Each row was made from one walk, in order. Every step used is in the known rows, and no mark comes twice. Write each row's walk.
(in the rows, 128 means zero)
Known rows:
v/d/m: [165 137 142 144 137 130 155 133 122 140 186  89 127 123 137 181 128 114
 138 111  96 153 115 120 153 122 126 130 120 134]
y/t/u/d/m: [199 130 137 161 127 128  98 131 114 141 201  71 133 115 127 159 143 101
 136  95 127 159 141 116 186  83 143 140  99 151]
p/y: [127 121 132 158 140 130 148 152 133 124 116 117 144 117 137 121 130 124
 124 117 145 125 128 126 149 103 150 136 121 129]
j/t/v/k: [111 139 123 143 134 131  90 119 115 134 200 104  71 135 128 184 125 117
 127 119  98 105  96  94 129 148 142  95 137 137]
j/t/v: [120 139 125 128 121 133  63 107 115 128 187 113 107 130 130 182 132 133
 116 121  90 112 115  85 111 134 153 111 129 130]
l/t/v/k: [102 136 122 142 150 135 125 129 145 137 143  97  83 127 127 157 126 106
 131 133  89 122 106 151 152 149 136 120 145 129]
k/v/l/t: [112 140 144 143 161 132 122 131 148 121 160  99 128 119 130 138 132 110
 104 155  69 146 131 152 155 137 131 134 149 123]
j/t/a: [129 113 143 130 136 127  48 113 112 130 193 129 116 129 114 119 124 131
 126 120 114 114 137 107 128 123 147 100 122 140]
p/y/t/v/u/d: [116 147 123 158 138 136  81 131 124 142 203  47 149 126 166 173 137  97
 130  93 103 132 122 110 186  81 153 135 109 143]
d/t: [134 129 137 141 125 123 117 136 112 115 174 142 122 132 119 167 135 124
 138 120 122 102 136 116 128 133 134 163 120 119]
u/d/t/v/k: [116 145 131 158 124 129 116 137 113 129 203  99  83 130 135 188 132  94
 139 105  97 106 104 125 144 131 136 135 123 144]
j/t/u: [146 125 138 151 139 130  78 110 116 121 178 126 124 126 136 169 136 135
 129 123 140 130 130  96 139 128 146 129 111 132]
l/t/u/d/m: [198 137 152 169 138 134 128 127 122 135 143  78 139 107 128 168 138  99
 129 111 114 171 140 159 184  83 136 143 106 144]
y/t/v/u/d/m: [163 151 128 147 125 135  81 118 113 151 211  33 131 127 146 197 137  93
 135  87  79 140 129  99 192  83 142 122 109 143]
u/d: [150 143 138 139 119 128 126 129 113 131 155 113 137 122 134 136 128 110
 122 119 129 150 127 148 128  98 121 127 118 147]
v/d: [118 138 138 131 142 129 146 130 129 133 191 118 129 130 151 160 125 123
 135 127 109 147 109 133 129 142 120 140 127 132]
k/t/u/d: [135 129 143 159 129 132  76 140 103 124 197 107 134 116 135 142 134 108
 133 111 130 157 128 133 171  99 135 137  98 152]
k/v: [134 126 112 124 120 132 134 130 135 126 133 111 124 125 133 153 132 121
 116 142 105 146 121 118 146 144 133 137 132 125]
t/v/u/d/m: [161 155 135 153 122 139 113 114 115 147 156  43 136 122 157 201 132  95
 132  92  76 145 120 116 181  84 135 112 108 142]
v/l/t/j: [119 139 159 157 149 133 120 120 149 117 114 113 117 112 121 127 129 114
 120 150 103 154 149 172 153 131 128 161 143 129]
k/t: [107 121 131 132 129 128  77 150 107 123 188 129 120 127 107 128 127 125
 131 125 115 124 126 112 150 128 132 123 123 131]
y/t/v/k: [101 127 105 133 140 128  91 134 134 143 207  91  76 136 127 147 132 108
 138 114 103 106 107 104 157 149 143 119 138 137]
l/t: [131 133 138 131 147 130 124 128 137 127 124 126 130 123 114 138 129 123
 124 145 115 139 139 166 140 128 128 145 139 118]
u/d/t: [153 144 146 151 115 123 114 136  97 117 199 128 131 127 124 175 136 108
 132 112 124 122 136 134 128 106 128 162 112 137]
y/t: [133 122 116 121 133 122  83 134 126 134 202 118 123 134 113 123 136 125
 133 123 133 122 140 107 144 127 138 143 128 129]
k/t/a: [ 96 100 138 129 137 129  44 144 116 130 187 125 117 125 109  81 124 123
 136 118 104 120 138 121 165 125 144 107 118 144]
t/y: [127 120 116 157 136 134 117 138 140 125 131 120 137 113 130 129 135 123
 137 110 148 128 137 132 165 122 142 147 116 137]
k/v/u/d: [137 153 127 141 125 136 125 118 120 135 160  67 146 129 163 188 129  98
 122 123  98 155 119 131 173 107 120 133 116 136]
j/t/u/d/m: [207 141 152 170 123 132  97 117  95 132 194  84 129 114 128 193 137 109
 126  99 122 157 131 108 161  82 142 119 100 150]
d/m: [175 128 134 141 124 129 139 131 121 135 131 100 124 121 117 151 131 119
 131 111 113 136 131 116 152 109 133 119 121 131]
k/t/u/d/m: [182 129 147 170 124 133  93 143  99 132 192  79 131 111 124 163 136 102
 135  97 114 160 132 121 192  83 139 127  95 153]
p/y/t: [131 115 120 148 143 125 101 157 131 131 192 106 136 124 119 117 138 122
 128 113 148 117 139 104 164 104 157 147 122 130]

Which walk is each row?
[ 99 145 134 129 152 136 121 123 146 137 188  98 123 124 152 183 129 117
 130 133  67 152 108 149 138 149 137 150 136 126]
l/t/v/d
[137 119 152 146 125 125  77 131 108 125 196 124 127 125 123 124 132 107
 139 106 113 117 146 140 145 106 140 143 107 149]
u/d/t/a
[151 134 140 155 128 132 118 123 122 129 147 107 142 117 151 140 134 111
 130 113 141 158 130 146 154 100 132 140 103 150]
t/u/d
[128 128 142 170 138 131  93 148 104 128 210  99 107 119 133 145 130  97
 139 110 133 148 113 137 183 109 129 123 105 156]
v/k/t/u/d
[107 127 105 117 125 129  63 124 135 139 199  98 112 131 130 141 139 123
 128 116  95 116 127  94 143 135 154 136 130 133]
y/t/v
[140 121 123 135 119 127  90 126 134 127 152 119 109 122 111 133 136 121
 136 132 143 141 152 123 159 134 136 172 127 131]
y/t/j
[ 90 147 126 133 151 141  98 106 146 137 126  72 135 131 162 185 130 113
 134 127  70 125 123 135 172 129 138 136 131 115]
l/t/v/u
[ 99 131 120 144 151 132 101 145 140 140 243  80 128 125 158 167 136 116
 133 108  94 135 109 100 158 129 160 152 122 135]
p/y/t/v/d
[127 146 133 144 110 130  92 126 110 124 194 109 120 125 139 189 139 108
 130 106  89 114 124 119 129 116 146 156 114 139]
u/d/t/v
[108 143 156 146 167 129 117 129 142 123 155 113 131 122 127 118 129 116
 114 142  87 134 136 161 139 125 127 128 146 126]
v/l/t
[136 119 138 158 135 127 110 127 122 113 159 134 129 125 141 164 143 124
 147 115 137 115 138 115 156 134 145 175 105 125]
d/t/u
[133 135 149 155 122 129 136 128 123 113 177 131 110 123 134 197 133 116
 148 129 120 142 134 135 145 151 127 202 119 125]
v/d/t/j
[ 99 137 117 121 141 130  88 127 136 143 252  89 116 133 152 173 135 118
 136 115  80 138 109 101 142 149 145 148 128 135]
y/t/v/d
[141 130 141 145 131 134 128 119 144 120  82 124 115 112 111 145 130 119
 129 151 128 158 151 176 154 132 128 177 136 121]
l/t/j
[165 141 148 160 128 130  81 113 100 125 201 110 132 121 140 176 134 117
 122 113 140 152 129 119 138  98 138 128 102 150]
j/t/u/d
[117 120 134 146 115 132  85 139 117 116 140 129 105 117 105 136 127 122
 135 133 127 148 140 129 166 134 132 158 122 132]
k/t/j
[110 137 124 126 139 136 101 119 147 132 124 106 119 121 131 155 133 121
 121 136  81 132 125 147 139 136 146 141 138 123]
l/t/v
[ 84 125 119 128 122 134  58 138 117 128 183 108 110 125 125 147 131 124
 127 118  79 118 115 100 148 136 150 121 124 133]
k/t/v
[140 115 124 159 128 129 106 145 138 124 144 107 121 114 116 127 138 118
 133 122 158 140 153 120 177 112 154 178 122 131]
p/y/t/j
[139 154 148 157 126 128 111 125  99 122 200  99 142 135 148 203 133 102
 142 106 114 114 133 126 156 103 122 158 106 129]
v/u/d/t
[102 133 122 151 132 129 118 135 123 127 183 110  77 134 131 180 132 106
 143 112  95  91 105 110 144 153 141 136 131 129]
d/t/v/k
[135 145 163 170 159 133 109 123 134 125 172  93 145 112 150 132 136 101
 119 125 107 163 136 171 163  97 131 141 117 149]
v/l/t/u/d
[100 156 153 160 134 129  86 126 117 120 225  95 123 125 152 160 137 103
 118 106  61 112 122 114 129 115 143 133 122 146]
u/d/t/v/l
[151 134 133 178 124 130 106 143 113 116 192 121 139 112 127 172 141 105
 141  95 145 121 145 138 165 101 141 177 101 146]
u/d/t/y
[ 96 132 114 139 135 133 127 130 137 138 147  99  81 131 138 150 126 110
 134 118  99 112  97 121 144 148 136 108 136 138]
t/v/k
